In the rows, zero is written as 128.
Known rows, with every step that occurs:
w, a, v, c: [142 130 142 153 140 134 125 119 104 126 148 115 113 136 139 128 177 119
 133  94 133 113 114 132 116 128 145  96 119 125 107 111 144 143]
s, w, a, v: [127 131 125 172 147 152 138 124 107 146 148 136  99 125 176 101 132 129
 123 114 140 116 125 152 121 154 147  94 116 131 126  88 143 128]
e, h: [147 121 120 120 123 151 108 125 120 115 119 133 154 131 120 135 108 136
 131 132 122 131 125 160 134 141 141 136 132 126 123 114 107  96]
h, w, u, v, c: [129 130 120 124 127 116 129 136 109 138 117 111 135 138 125 131 187 119
 147 122 125 124 109 101 113 119 121 136 117 122 107 138 126 155]
b, e: [152 121 116 129 133 134  78  91 129 154 137 124 116 138  94 107  77 135
 115 127 131 123 129 129 118 119 129 154 129 122 160 136 133  93]
e, q, c, h: [130 110 147 113 129 133  90 100 165 140 116 140 121 135 127 126  27 133
 118 142 141 135 147 120 131 128 126 125 131 128 149 124 129 103]
v, c: [130 125 128 122 127 120 127  98 118 132 138 117 141 132 105 133 157 121
 132 114 123 121 117 132 124 119 128 121 124 121 113 138 125 133]
b, h, w, a, v, c: [145 141 139 142 144 127 141 119 102 125 139 119 112 134 123 122 180 113
 141 117 134 118 103 125 109 126 139 125 120 130 118 118 141 144]
c, e, q, b, h: [ 96 120 126 143 126 114 100 104 133 125 112 129 129 131  97 105  87 116
  89 149 139 135 117 136 121 117 127 162 135 131 159 105 121  50]
s, v: [121 123 126 156 121 182 138 126 130 141 140 131 132 111 128 113 115 141
 128 142 123 131 137 139 133 131 116 118 134 126 134 151 128 133]
v, w: [127 126 102  97 137 115 124 100 137 138 141 129 117 134  94 126 151 130
 113 128 118 128 152 150 140 123 117 118 130 124 143 136 131 117]
h, w: [149 128 107 106 138 103 148 102 129 133 123 141 136 122 110 105 121 128
 148 137 124 130 124 119 124 129 117 143 136 130 145 141 124 150]
u, v: [126 113 109 131 131 138 105 116 123 150 119 123 141 144 122 101 120 128
 125 115 129 125 124 105 128 134 120 129 119 115 137 124 127 102]
b, e, h, w, u: [163 139 110 118 128 135 101 146 113 129 116 129 124 128 131 132 129 144
 149 146 128 131 125 140 111 134 140 168 133 134 141 127 116 139]
c, e, q, v, w, s: [100 124 127 109 130 136 109 154 148 121 133 123 118 133 145 148 104 135
  94 131 120 133 148 161 134 132 137 126 133 138 156 135 143 119]
e, h, w: [156 128 114 100 129 115 147 126 125 113 109 142 150 122 117 126 116 126
 153 149 118 135 118 138 127 134 126 148 139 132 126 132 109 141]
s, v, c, e, q, b: [ 73 104 145 161 110 104 122 132 146 108 116 121 130 112 134 128 106 108
  93 140 126 137 129 132 125  98 114 107 144 131 107 122 127 108]
a, v, w: [145 122 109 112 149 128 147 108 134 133 147 125 102 134 117 122 187 124
 114 116 127 124 151 145 134 127 123 106 130 128 139 108 130 128]
v, c, e: [111 121 148 128 131  97 185 130 134 121 142 116 133 120 124 139 149 120
 125 106 132 124 118 120 134  96 127 107 135 122 104 130 125 117]
s, u, v: [116 125 118 129 117 156 152 114 134 152 124 131 140 132 133 112 141 117
 122 122 120 126 140 110 142 144 108 144 120 113 134 135 123  93]
w, u, v, c, e, q: [ 97 104 152 134 134 105 121 164 130 136 118 106 126 144 140 154  87 120
 124 125 134 135 120 111 128 110 128 139 137 125 100 113 133 102]
c, e, h, w, u, v: [129 127 118 127 128 124 143 176 119 130 104 122 136 133 154 125 147 132
 144 130 130 132 118 106 123 126 127 141 128 124 121 115 118 126]
s, u, v, w: [109 129 106 100 125 131 158 115 144 148 132 128 120 137 112 127 176 113
 110 132 111 130 158 130 150 131 100 130 123 116 134 143 129 103]
c, h, w, a, v: [163 133 140 147 146 125 135 129 122 121 138 138 103 130 148 110 134 129
 143 106 142 122 129 114 127 139 140  95 126 133 130 100 143 153]
e, q, w, u: [123 122 112 129 125 139  67 108 131 145 122 125 109 127 139 110 102 134
 118 146 137 128 126 130 120 151 141 158 121 139 149 105 127 105]
b, e, h, w, a: [150 140 125 130 129 124  84 137 110 123 122 138 120 133 126 117  75 133
 138 135 122 127 119 144 118 134 146 135 128 129 137 135 147 129]
q, v, c, h, w, a: [131 145 144 128 129 108 111 130 120 125 123 137 115 126 142 122 104 127
 142 131 130 127 124 121 128 129 140 100 119 132 131 141 155 163]
e, q, h: [112 100 119 122 134 128  56 113 136 144 114 132 142 135 137 138  25 143
  87 146 141 128 145 142 131 134 132 143 135 120 142  89 122  97]
w, s, v, c, h: [122 135 160 136 108 143 138 134 148 110 141 127 142 122 110 163 137 135
 135 128 128 133 137 115 146 118 118 102 124 131 101 162 117 157]
h, w, a, v, c, e: [125 128 156 142 142  91 203 150 124 111 143 119 111 118 150 132 167 113
 138 100 136 121 112 112 125 100 134  92 135 128 100 116 140 147]
s, v, c, e: [ 99 122 156 148 123 124 202 149 137 121 145 115 131 108 133 142 151 122
 127 121 128 128 123 121 136  93 118  98 139 124  98 146 126 130]
h, w, s: [142 136 109 111 127 127 121 127 132 114 133 140 146 125 120 124 120 141
 136 119 119 128 128 132 120 144 130 146 131 137 152 150 125 160]
b, h: [138 136 112 126 137 153 107  90 116 147 130 131 134 138  83 102 108 135
 120 139 136 127 115 137 123 138 132 172 124 126 171 124 121  70]
c, h, w, s, u: [133 149 134 109 107 144 182 119 157 115 139 150 144 112 128 148 139 126
 133 128 114 132 154 127 150 152 112 153 131 134 140 159 114 141]
s, u, v, c: [112 128 133 124 115 137 162 112 126 141 129 117 143 134 121 135 180 105
 129 118 116 123 125 110 134 125 109 135 117 114 103 146 123 118]
h, w, u: [152 139 104 120 135 126 118 131 114 139 125 132 123 123 135 116 149 146
 151 131 131 128 130 128 114 138 133 150 131 133 148 125 124 155]
s, v, c, h, w, a: [127 145 150 142 122 117 130 140 124 120 133 138 118 120 126 133 110 130
 150 134 125 131 128 116 133 122 126  98 125 131 110 158 150 174]
s, v, c: [115 126 139 146 119 158 149 122 122 132 142 116 137 116 117 137 159 124
 134 134 119 126 123 134 126 114 116 113 128 124 102 160 127 149]
h, w, u, v: [135 128 102 127 133 131 110 143 115 148 110 124 130 138 140 107 150 136
 145 128 131 128 122  98 116 136 122 147 121 122 140 125 127 138]
w, a, v: [154 127 129 165 147 156 109 122 108 131 147 129 103 136 156 102 134 134
 126  93 141 114 128 138 119 147 151  97 123 127 139  91 149 122]

Rows:
[142 145 136 130 122 130 144 150 127 127 127 129 123 115 132 145 164 140
 160 145 132 135 132 112 127 122 120 130 130 135 116 148 119 183]
s, v, c, h, w, u
[119 122 149 122 121 133 163 156 126 104 116 118 145 119 152 151 132 121
 126 133 127 130 113 154 135 113 145 115 135 127 105 115 114 104]
q, v, c, e, h
[142 143 134 128 130 101 107 123 124 123 130 146 119 129 123 117  85 137
 144 121 131 129 132 117 135 134 135 106 124 130 134 136 148 149]
c, h, w, a
[146 137 115 109 120 137 119 144 130  98 122 141 157 126 125 142 119 140
 139 128 115 132 124 147 122 148 136 152 133 139 137 144 113 152]
e, h, w, s
[ 98  98 133 125 136 110  94 135 145 136 117 129 138 128 148 145  24 139
  82 141 145 129 144 135 137 117 133 132 141 120 132  85 122  91]
c, e, q, h
[149 135 105 126 144 146 118 136 118 139 144 120  97 134 141 130 201 143
 124 114 134 122 150 149 122 137 136 122 126 131 144 101 129 135]
a, v, w, u
[102 130 155 138 120 117 210 165 141 106 143 120 135 104 137 149 157 122
 134 124 122 131 120 117 131  97 115 110 141 132 100 160 126 161]
h, w, s, v, c, e
[135 137 143  99 119  90 192 116 148 123 116 137 140 122 108 142 155 107
 156 140 122 136 130  84 145 118  97 132 127 126 105 156 114 162]
s, u, v, c, h, w
[ 96 127 157 149 118 134 191 162 139 110 149 115 136 109 139 151 152 127
 123 115 125 127 123 127 134  99 122 103 137 129 101 152 127 139]
w, s, v, c, e
[107 140 117 128 125 137 110 131 123 143 139 132 106 141 130 121 139 123
 110 117 114 123 153 142 142 139 124 108 116 118 134 139 159 106]
s, u, v, w, a
[129 124 150 119 119 106 128 114 141 126 122 122 143 142 100 146 139 122
 137 118 134 130 126  88 146 114 115 105 116 120  98 137 117 131]
u, v, c, h
[123 124 120 119 137 107 114 159 129 135 114 130 124 121 159 141  93 147
 123 144 142 132 138 127 120 125 134 151 140 131 139 100 121 142]
c, e, q, h, w, u
[115 129 104 110 124 138 100 138 138 125 135 125 133 144 114 135 150 137
 105 111 114 127 145 138 132 138 123 128 119 128 145 147 132 127]
u, v, w, s
[164 128 116 100 129 113 127 121 128 122 111 136 137 126 104 125  98 125
 147 156 120 135 117 134 121 123 126 164 139 131 135 139 114 132]
b, e, h, w
[120 100 121 122 135 126  35 111 140 153 115 127 129 140 125 137   4 141
  80 152 142 127 144 137 124 123 133 159 134 120 150  98 126  88]
b, e, q, h
[137 144 143 127 128  94 117 125 120 119 130 139 121 130 118 129 108 129
 148 121 128 127 126 115 132 125 133 103 122 129 116 145 148 161]
v, c, h, w, a
[112 120 124 131 126 126  99 125 138 139 125 123 106 122 149 114 102 133
 115 140 140 129 125 124 123 137 139 149 126 139 142 101 127  99]
c, e, q, w, u
[100 103 115 144 117 105  62  94 138 121 109 132 134 130 118 107  82 117
  91 135 127 134 134 142 120 126 124 128 137 129 140 105 126  91]
e, q, b
[115 107 127 125 139 157  73 116 127 155 109 124 122 134 156 111  43 129
 110 153 132 132 132 152 123 145 142 140 132 131 165 110 145  98]
e, q, v
[149 121 135 138 140 132 150 105 116 127 144 113 124 132 126 129 192 115
 135 103 133 116 115 126 118 122 133 111 125 125 107 111 124 142]
a, v, c
[106 121 115 141 126 129  69  88 127 131 109 131 133 137  88  99  85 118
  92 153 136 134 118 142 116 130 128 171 130 131 166 108 122  57]
e, q, b, h
[115 127 120 128 119 127 111 115 117 140 121 109 127 136 127 120 187 116
 129 123 129 120 107 101 117 126 126 132 107 123 112 130 125 131]
q, w, u, v, c
[ 97 123 151 131 121 108 212 141 139 129 135 116 135 121 136 140 168 107
 124 110 126 125 123 104 142 102 113 116 130 116  97 135 124 106]
s, u, v, c, e
[158 132 144 107 135  86 178 112 140 114 125 134 129 123 110 138 159 115
 160 130 133 132 122  92 134 115 114 115 131 134 108 133 115 177]
a, v, c, h, w
[138 139 118 134 136 113 102 121 110 132 132 142 119 129 130 101  94 135
 140 120 125 124 125 133 121 139 139 118 126 128 143 136 154 144]
h, w, a
[147 140 108 104 141 115 145  97 121 139 119 140 134 127  87  99 119 125
 145 155 130 132 110 120 118 131 119 176 131 132 164 140 120 120]
b, h, w
[134 137  99 116 134 137 100 129 120 143 140 123 109 134 122 132 173 147
 121 125 127 126 152 153 127 134 133 131 126 128 148 122 131 128]
v, w, u
[113 139 114 127 136 142  77 124 114 144 136 130  96 134 145 110 114 135
 104 127 122 122 148 167 129 139 146  95 118 127 159 129 170 117]
q, v, w, a
[137 129 151 118 121 105 132 101 142 120 134 127 139 133  94 151 134 127
 137 119 134 129 132 108 147 115 121 106 122 125 104 138 115 135]
v, c, h
[112 127 155 139 109 151 172 180 133  89 130 121 154 114 142 170 140 130
 128 128 119 133 118 153 138 114 136 117 138 131  88 137 108 122]
w, s, v, c, e, h
[126 135 127 140 110 182 143 166 134 107 129 138 149 107 139 140 119 143
 139 151 112 137 131 148 127 141 121 137 138 139 128 166 118 166]
e, h, w, s, v
[121 135 124 145 116 174 146 150 137 119 138 137 140 106 134 125 123 144
 137 143 116 134 136 136 125 137 116 132 136 137 140 172 127 172]
h, w, s, v
[100 131 120 140 124 130 131 136 107 154 124 112 132 135 143 134 181 121
 135 130 128 123 111 121 118 127 123 128 108 121  97 130 122 139]
s, w, u, v, c
[119 124 144 131 118 128 153 178 119 107 114 113 147 130 147 160 157 126
 134 121 128 130 113 135 132 113 140 124 130 123  88 111 109 105]
w, u, v, c, e, h
[131 126 158 145 128 129 163 168 116  96 131 119 132 126 155 154 147 121
 130 109 131 125 111 149 133 117 151  99 133 127  85  99 122 110]
w, a, v, c, e, h
[116 138 121 142 132 108  72 118 112 126 114 141 115 134 115  98  67 122
 119 144 128 131 115 137 112 136 137 148 128 134 155 125 153 108]
e, q, b, h, w, a
[128 144 122 119 118 168 178 121 148 121 156 137 122 121 137 147 189 123
 109 113 112 125 166 156 146 155 117 139 128 131 142 138 124 121]
a, v, w, s, u
[139 131 116 124 128 121 116 147 126 142 108 128 130 139 133 118 142 137
 148 130 136 132 127  86 128 132 118 137 120 124 132 126 122 143]
c, h, w, u, v
[147 132 162 142 130 116 130 118 131 115 142 125 118 135 122 146 149 125
 138 103 141 123 128 109 140 122 135  84 118 128  99 115 131 143]
w, a, v, c, h
[153 138 139 117 126 114 149 135 142  96 135 134 139 127 122 150 158 131
 145 112 128 128 125 111 127 133 127 123 127 141 124 142 118 181]
a, v, c, h, w, s
[112 106 118 114 125 118  84  73 150 142 119 132 119 126 115  97  60 113
 108 155 131 130 118 121 131 143 128 151 124 137 145 112 127  89]
e, q, w
[122 135 120 117 108 158 158 148 137 122 114 136 156 129 142 137 145 119
 132 131 110 132 133 121 139 153 114 159 123 124 126 145 114 118]
e, h, w, s, u, v
[161 131 126 151 150 135 131 126 110 127 140 135 103 129 154  98 140 128
 140 105 137 119 123 127 116 143 144 104 127 131 138  99 148 149]
h, w, a, v
[157 140 108 117 128 137 116 149 111 123 115 134 135 124 140 133 147 145
 153 140 128 132 126 144 116 142 140 156 133 135 134 120 112 146]
e, h, w, u
